Each row was made from one small tree. Brackets hold a mark, then the marks that hang from it, in alphabetical order. Every link used is in the known rows. Write each row's tree.
Known rows
[S N]: [-0.97 -1.50 -0.36 -0.64 -0.73  0.39 -0.84  2.61  0.79 -0.38  2.06  0.07
  0.00  0.82  0.17  0.11 -0.69  0.25  0.10 -1.36  0.76 -0.76  0.13 -0.60
 -0.60 -0.10 -0.89 -0.54]
[X [N Q Z]]: [ 0.89 -2.37  1.41 -0.73  0.39 -0.42  0.41  3.37 -0.27  0.12  4.00  2.13
 -0.25  0.58 -0.13  1.14 -1.50  1.84  1.52 -2.70 -2.84  0.86 -0.09 -1.15
  0.39  1.70 -1.30 -0.23]
[Q P]: [-1.05 -0.53 -0.77 -0.25 -0.13  0.91 -1.41 -2.24  0.54 -1.43 -0.61  1.02
  0.79 -0.59 -0.33  0.67 -1.50  0.41 -0.73  0.03 -2.37  1.11 -0.05 -0.61
 -0.74  1.22 -1.06 -0.48]
[C [N B [R Y] S W Z]]: [ 2.35 -0.83  2.55  0.27 -1.63 -0.62  1.35  3.00 -0.20 -0.06  0.67  1.71
 -2.15  0.44 -2.05 -0.41 -3.10 -3.33  1.41 -3.67 -3.27  1.20 -1.00 -1.95
  1.98  1.60  0.69 -0.38]
[Y [R N]]: [ 1.02  0.35 -0.87 -0.43 -0.14 -1.94  1.17  1.25  1.74  1.28 -1.07 -0.06
 -0.78  0.88 -1.07  1.40 -1.24 -1.17  0.94 -1.46 -0.23  0.94 -0.31 -1.92
 -0.42  0.61  1.75  0.21]
[X [N [R Y] W]]: [ 0.63 -1.58  1.97 -0.38  1.81  0.84  0.04  3.28  1.85  0.88  0.31  2.18
 -1.01  0.07 -0.33 -1.08 -1.32 -0.61 -0.96 -2.60 -2.81  1.87 -0.91 -1.17
  1.79  1.97 -0.04  0.34]
[Y [R [N W]]]: [ 0.73  0.36 -0.30 -0.31  0.30 -1.69  1.38  1.77  2.08  0.80 -1.52  1.25
 -0.59  0.78 -0.48  1.41 -0.93 -1.50  0.44 -2.26 -1.18  1.40 -0.33 -1.72
  0.22  0.86  1.80  0.27]
[R [N A W]]: [-0.34  0.21 -0.01 -0.29  2.16 -1.46  1.14  4.06  3.66 -2.03  0.82  1.40
 -0.79  0.51  0.40 -0.43 -0.67 -0.87 -0.67 -1.76 -0.82  1.81 -0.79 -0.87
  0.25  0.82  0.56  0.52]
[W [N A Q]]: [ 0.34 -0.74 -0.62 -1.82 -0.07 -2.75  0.53  2.91  1.30 -2.95  3.25  2.07
 -2.35 -1.18  0.10  0.28 -1.37  1.67  2.00 -0.71 -1.52 -0.07  0.60 -1.53
 -0.38  2.26  0.94  0.09]
[Z [N Q]]: [-0.13 -0.17  0.30 -1.25 -0.49  0.28 -0.04  3.23  1.30 -2.60  1.79  0.21
 -1.56  0.02  1.30  0.74 -1.23  2.19  0.39 -1.15 -1.60 -0.53  0.54 -0.66
  0.39  1.17  0.04 -0.37]
[P Q]: [-0.88  1.78  0.97 -0.34 -1.31  0.72 -0.16  1.31 -0.17  0.74  0.98  0.22
  1.46 -1.07  0.27  1.81 -0.99  2.21  0.82 -0.10  0.49 -1.35 -0.16  0.26
  0.42  1.00  1.85  0.06]
[N Q W]: [-1.60 -0.07  2.07 -0.25  0.79 -0.27  0.36  1.95  0.04 -1.78  0.22  4.40
 -0.43 -1.00  2.55  0.82  0.02  1.17 -0.35 -2.98 -3.92  1.38  0.04  0.20
  1.15  2.18  0.28  0.59]
[A [N C R S W Z]]: [ 4.23 -0.75  2.97  1.52  0.24 -1.48  1.38  2.16  1.63  0.66  1.21  1.65
 -1.69  0.86 -1.28  1.19  0.55 -3.95  2.44 -3.22 -4.09  0.44 -0.05 -1.94
  0.44  2.27  0.05  0.18]
[Y [R [N B [Q P]]]]: [ 0.48  0.09 -0.28 -2.16 -1.16 -2.06  0.25  1.01  1.39  0.18 -0.59  1.57
 -0.67 -0.67 -0.62  2.16 -2.87  0.37  1.59 -3.03 -1.51  2.32 -0.81 -2.63
 -0.48  1.51  1.98  0.62]
[A [N B C Q R S Z]]: [ 4.41 -0.85  3.43 -1.07 -1.77 -2.48  0.47  2.17  0.35  0.50  2.85  1.68
 -2.25 -0.88 -1.30  2.01 -1.54 -1.44  4.35 -4.35 -3.41  1.29 -0.75 -2.93
 -0.13  2.48  0.83  0.88]
[R [N A C W Z] Y]: [ 2.00 -1.58  2.48  0.18  1.40 -1.25  1.04  5.24  4.51 -0.93  1.67  2.02
 -0.78  0.78 -0.15 -1.02 -2.43 -4.10 -1.09 -3.65 -2.62  2.08 -0.97 -0.04
 -1.21  1.44  1.01  1.49]
[N A C [R Y] S]: [ 3.67  0.39  2.50  0.86  2.06 -1.95  2.09  0.70  2.70  0.16  1.03  1.77
 -1.59 -0.76 -2.51 -0.26 -2.63 -5.44  0.51 -3.54 -3.47  2.94 -3.47 -0.31
  0.40  2.50  1.51  1.28]
[C [N A B Q R S]]: [ 0.94  0.66  0.79 -1.14 -1.11 -2.09  0.98  2.62  0.15 -1.92  2.48  2.23
 -3.16 -0.78 -1.04  0.66 -3.53 -0.22  2.48 -3.13 -2.55  1.60 -1.43 -2.39
  2.13  2.21  1.07 -0.17]
[A [N B [Q P] S Z]]: [ 1.69 -1.03  1.60 -1.80 -1.62 -2.21 -0.29  1.66 -0.46 -1.23  2.63  1.03
 -0.77 -1.44 -1.39  1.56 -2.27  0.56  3.56 -2.89 -3.32  1.23 -0.24 -3.63
 -0.19  2.34 -0.73  0.68]
[A [N B C R S Z]]: [ 5.04 -0.87  2.78 -0.69 -1.70 -1.94  0.49  1.50  0.84  1.07  2.05  0.42
 -1.71 -0.32 -2.28  1.46 -1.19 -2.76  3.96 -3.39 -2.02  0.91 -0.77 -2.78
 -0.08  1.31  0.71  0.56]
[N B C Q R S W]: [ 3.11  0.40  5.49 -1.43  0.02 -0.86  1.18  1.05  0.30 -0.63  0.95  5.73
 -1.17 -3.26  0.45  1.54 -2.37 -2.12  2.22 -7.95 -5.52  4.99 -3.60 -1.02
  2.13  3.04  2.16  1.43]
[X [N A S Z]]: [ 1.97 -1.71  0.57 -0.23  2.09 -1.58  2.01  3.28  0.72 -0.66  4.37  1.24
  0.40  0.68 -2.64  0.60 -2.28 -0.86  1.80 -2.65 -2.46  1.73 -2.01 -1.53
  1.16  1.25 -1.63 -0.26]
[B [N S Z]]: [ 1.36 -0.29  0.18  0.53  0.15 -0.12  0.74  2.02  0.22  0.31  2.18 -1.46
 -0.92  0.76 -3.34  0.02 -1.24 -0.82  1.52 -0.42 -1.35  1.63 -1.29 -2.30
 -0.64 -0.86 -1.73 -0.44]
[C [N A B [Q P] S Z]]: [ 0.80 -0.80  0.49 -1.14 -1.80 -1.86  0.61  2.22 -0.40 -3.30  4.00  2.88
 -1.35 -0.49 -1.32  1.69 -4.50 -0.14  2.83 -3.34 -3.84  1.48 -0.88 -2.16
  1.07  2.07 -0.53 -0.61]
[A N]: [ 0.73 -0.21 -0.22 -0.33 -0.59 -0.85 -1.00  1.70  1.22 -0.20  0.70 -0.89
 -1.31  0.07  0.16 -0.10  0.71  0.31  1.25  0.61  0.05 -1.26  1.62 -2.02
 -0.13  0.55 -0.26  0.33]
[A [N C Q S]]: [ 2.51  0.08  1.63  0.10 -0.03 -1.18 -0.41  1.97  1.01 -0.72  2.76  0.63
 -1.36 -1.27  0.75  0.56  0.01 -0.61  2.24 -2.43 -2.45  0.47  0.44 -2.04
  0.17  1.94 -0.40  0.82]

Write each row's tree
[ 2.94  0.32  3.65  1.19  2.96 -1.48  2.46  1.73  3.38 -0.84  0.10  4.30
 -1.29 -0.96 -1.37 -0.31 -2.12 -6.19 -0.38 -5.15 -5.40  3.74 -3.50  0.13
  1.67  3.02  1.61  1.40]	[N A C [R Y] S W]
[ 2.99 -0.49  2.84  0.66 -0.23  0.43 -0.18 -0.07  2.02  1.92 -0.66  1.20
 -1.74 -0.09 -0.30 -0.31 -1.10 -3.44 -0.45 -2.20 -1.99  1.05 -0.93  0.47
 -0.67  1.54  1.85  0.81]	[N C [R Y]]
[ 2.00 -2.80  2.26 -2.13 -2.07 -1.36 -0.17  3.65  2.31 -0.23  3.43  2.85
 -1.15  0.63 -1.57  1.51 -3.76 -2.47  1.87 -4.81 -1.19  0.92 -1.79 -0.64
 -1.29  0.94  1.14  0.44]	[S [N A B C [R Y] Z]]
[ 1.83 -1.77  2.35 -2.89 -0.58  0.88 -1.58  2.76  0.89 -0.71  4.15  3.27
  0.01 -2.29  1.44  0.81 -2.68  2.26  1.66 -4.65 -1.67  2.61 -1.10 -0.94
  0.94  0.88  0.06  0.60]	[X [N B C Q]]
[-0.34 -0.22  0.61 -2.59 -0.58 -0.79 -0.95  2.27  1.58 -1.52  1.33  0.83
 -0.65 -1.62  0.56  0.26 -2.68  2.04  0.67 -2.73 -0.94  2.84 -0.93 -2.33
 -0.82  1.35  0.52  0.83]	[R [N B [Q P]]]
[-0.56  0.46  0.98 -0.72  0.94 -3.18  1.64  1.39  1.23 -1.10  0.92  3.60
 -2.85  0.08 -0.31  1.93 -1.44  0.74  1.25 -1.91 -3.47  1.42 -1.40 -0.68
  0.24  3.39  1.75  0.71]	[N A Q R]
[ 0.70  0.48  2.21 -2.56 -0.60 -1.54  0.62  0.89 -1.94 -1.07  1.94  1.62
  0.07 -3.41 -0.61  0.49 -2.91  1.15  2.51 -4.35 -1.92  3.36 -2.73 -1.96
  1.30  1.41  0.45  1.31]	[N B Q S]
[ 2.54 -0.83  0.84 -3.05 -0.75 -2.20 -0.22  1.45  1.52 -3.94  4.38  3.33
 -1.24 -3.70 -0.66  0.80 -3.91  0.25  3.18 -3.94 -3.09  2.79 -1.47 -2.21
 -0.11  2.54  0.92  0.49]	[W [N A B C [Q P] S]]
[ 0.57 -0.44  1.17 -2.02 -1.20 -0.62 -1.35  2.46  1.38 -1.22  0.21  1.49
 -0.88 -1.40  0.73  0.10 -0.26  0.47  1.51 -1.79 -0.53  0.37  0.82 -2.25
  1.04  0.43  0.56  0.84]	[A [N B W]]
[ 0.97  0.42 -0.50 -0.70  1.20 -0.89  1.58  3.12  2.28 -3.35  2.16 -0.67
 -0.94  0.13 -1.21  0.18 -2.01 -0.58  0.68 -1.13 -1.27  0.31 -1.30 -1.01
  1.18  0.70 -0.35 -0.38]	[Z [N A S]]
[ 2.25 -1.05  0.86 -1.11 -1.02 -0.84 -0.49  1.96  1.10 -1.69  3.32  1.92
 -1.94 -1.53  1.26  0.23 -0.67  0.77  1.95 -1.75 -1.69 -0.09  1.11 -0.82
 -0.86  1.76  0.94 -0.06]	[W [N C Q]]
[-1.79 -1.72  1.64 -2.77 -1.41  0.07 -1.21  4.00  0.49 -1.92  2.36  3.63
 -0.12 -1.24  1.75  0.85 -2.05  1.73  0.76 -4.67 -1.24  1.22 -0.61 -1.02
  0.47  0.92  0.07  0.39]	[S [N B Q W]]
[ 1.95 -0.74  1.13 -2.31  1.40 -1.47  1.03  2.59  1.22 -0.32  2.74  1.69
 -0.77 -1.31 -2.73  0.12 -3.38 -0.08  2.03 -3.68 -1.55  3.39 -3.39 -2.58
  2.24  1.45  0.17  0.48]	[X [N A B R S]]
[ 3.05  0.19  2.30  0.54  0.92  0.84  1.44  2.61  2.79 -1.71  0.68  1.15
 -1.49  0.23 -0.13  0.49 -0.94 -2.66  0.29 -3.44 -3.47  1.14 -1.27 -0.51
  1.67  1.57  0.56 -0.49]	[Z [N C R S W]]
[ 0.94 -2.62  1.81 -0.35 -1.64 -0.24 -0.36  3.36  0.59 -0.54  4.56  2.59
 -0.27  1.16  0.97  2.14 -1.26 -0.26  1.65 -4.02 -1.98 -0.45  0.22  0.11
 -1.66  1.07 -0.80 -0.46]	[S [N C Q Z]]
[ 2.12 -0.35  2.08 -2.44 -0.55 -0.05  0.28  3.43  4.12 -3.40  1.18  3.46
 -1.90 -0.56  0.47  1.50 -2.68 -1.00  0.99 -4.08 -2.38  1.60 -1.47 -0.27
  1.46  0.99  2.05  0.05]	[Z [N A B C R W]]
[-0.07 -0.12  1.78 -3.10 -0.39 -1.23  0.70  4.33  2.82 -3.89  1.09  3.81
 -2.59 -0.79  0.69  1.65 -2.95  1.42  1.16 -3.86 -3.30  1.64 -1.29 -1.20
  1.81  2.28  1.94  0.31]	[Z [N A B Q R W]]
[ 2.43 -1.77  1.68 -2.48 -0.55  1.38 -1.59  2.10  1.31 -0.17  3.36  2.03
  0.48 -1.74  0.47  0.21 -2.33  0.86  1.30 -3.69 -0.32  2.17 -1.14 -0.77
  0.98 -0.22 -0.07  0.26]	[X [N B C]]
[ 4.51 -0.91  3.54 -0.38 -1.07 -1.61  0.73  2.24  1.31  0.34  1.40  2.17
 -1.49 -0.42 -1.50  1.40 -0.84 -3.28  3.35 -4.46 -3.35  1.42 -0.85 -2.48
  0.77  1.74  0.83  0.67]	[A [N B C R S W Z]]
[-0.97 -1.52 -0.31 -3.04 -1.30 -1.00 -0.95  3.27  1.50 -2.05  3.05  1.70
 -0.09 -0.49 -0.41  0.72 -2.80  0.75  1.22 -2.78  1.12  0.56 -1.25 -1.03
 -0.15 -0.26  0.10  0.13]	[S [N A B]]
[ 2.14 -1.41  2.75  0.24 -0.85 -1.08 -0.29  3.19  1.52 -1.05  2.54  3.44
 -1.35  0.29  1.72  1.93  0.54 -0.71  2.14 -3.19 -4.01 -0.32  1.71 -1.02
 -0.30  2.18 -0.04  0.44]	[A [N C Q W Z]]
[ 1.72 -0.36  0.72 -0.98  0.96 -3.55  1.90  3.03  1.24 -1.46  2.32  1.22
 -3.35 -1.44 -2.09 -0.81 -2.44 -0.85  1.94 -1.80 -3.15  1.32 -1.13 -2.60
  0.21  3.77  1.41  0.71]	[W [N A Q [R Y] S]]
[ 0.73  0.12 -0.25 -0.98  0.33 -0.91  1.10  2.92  3.08 -2.34  0.81  0.20
 -2.49  1.16 -0.87  0.93 -1.63 -0.01  0.51 -0.52 -1.28 -0.37 -0.57 -0.79
  0.69  1.24  0.99 -0.54]	[Z [N A R]]
[ 1.15 -2.06  0.24 -3.43 -1.91 -3.11  0.12  2.21  0.66 -3.55  3.94  3.42
 -1.60 -1.62 -1.23  1.74 -3.68  1.79  3.50 -2.45 -2.83  1.10 -0.10 -2.25
 -1.03  2.50  0.85 -0.01]	[W [N A B [Q P] Z]]
[ 1.42 -0.20  4.34 -2.82 -0.36 -1.91  0.40  2.08  2.67 -2.65  1.44  8.31
 -2.02 -2.47  1.63  2.79 -2.92 -0.64  1.91 -7.05 -5.04  4.18 -2.69  0.10
  1.40  3.02  3.35  1.57]	[N A B C Q R W]
[ 0.57 -1.24  1.42 -0.91  1.05 -0.16  0.07  2.62  0.60  0.77  2.22  1.97
 -1.62 -0.08  0.02  0.51 -1.27  1.99  0.82 -2.42 -2.64  1.47 -0.70 -1.66
  1.08  2.42 -0.18 -0.01]	[X [N Q R]]
[ 1.91 -0.05  2.49 -1.22 -0.18 -1.43  0.02  2.64  1.35  0.30 -0.72  0.65
 -1.89 -1.70 -1.48 -1.02 -1.35 -2.12  1.41 -2.88 -2.16  1.72 -0.96 -3.35
  1.57  1.98  0.98  1.47]	[A [N B [R Y] S W]]
[-0.96 -0.06  0.67  0.56 -0.88  0.53 -0.34  3.01  0.25 -2.18  1.43  2.88
 -2.01  0.29  2.36  0.19 -0.77  0.63  0.01 -1.75 -2.90 -0.37  1.56 -0.57
  1.75  1.56 -0.14 -0.76]	[C [N Q W]]
[ 1.41 -0.76  2.41  0.17  1.26  0.71 -0.45  4.19  4.04 -0.03  0.08  0.63
 -0.65 -0.46  1.25 -2.46 -1.52 -3.11 -2.29 -3.05 -1.41  2.16 -0.54 -0.24
 -0.66  0.94  0.97  1.55]	[R [N C W] Y]
[ 2.40  0.11  0.17 -1.63 -1.25 -1.54  0.44  1.07  2.06  1.04 -0.36  1.02
 -0.48 -0.29 -0.65  1.79 -2.17 -1.47  1.68 -3.25 -0.04  1.89 -0.87 -1.72
 -0.48  0.16  2.46  0.57]	[Y [R [N B C]]]
[-0.08  0.21  1.05 -0.45  1.67  0.34 -0.56  2.21  3.03 -3.51  2.84  3.77
 -1.06 -1.70 -0.27  0.88 -2.49 -0.25  0.41 -3.39 -5.05  4.27 -2.07 -1.63
  0.23  1.31 -1.18  0.26]	[B [N A C [Q P] S W]]
[ 2.11 -0.93  1.53  0.43  1.32 -1.51  1.59  4.17  3.90 -1.67  2.50  2.64
 -0.48  1.46  0.23  1.00 -0.89 -2.74  0.46 -3.43 -2.19  1.72 -0.74 -0.01
 -0.75  0.87  0.57  0.33]	[R [N A C W Z]]
[ 1.36 -0.95  4.26 -1.59 -0.48 -2.12  2.27  2.46 -2.09 -1.47  2.19  4.64
  0.60 -1.88 -0.89  1.87 -2.70 -0.76  2.98 -6.58 -5.13  3.58 -2.64 -1.41
  1.56  2.20  0.18  1.00]	[N B Q S W Z]
[-0.48 -1.66  0.71 -2.84 -1.19 -1.33 -0.61  3.55  2.10 -0.64  1.68  1.55
 -1.46 -0.23 -1.42  0.10 -3.51 -0.60  0.73 -3.10  0.21  1.01 -1.82 -1.49
 -0.31  0.89  1.13  0.65]	[S [N A B [R Y]]]
[ 0.12  0.09  0.29 -1.15  0.14  0.07 -1.19  2.64  2.88 -2.14  3.37  2.16
 -2.02 -0.77  0.26  0.98 -1.74  1.31  1.01 -1.54 -1.90  2.19 -0.84 -0.95
 -0.92 -0.04 -0.16  0.28]	[B [N A C Q]]
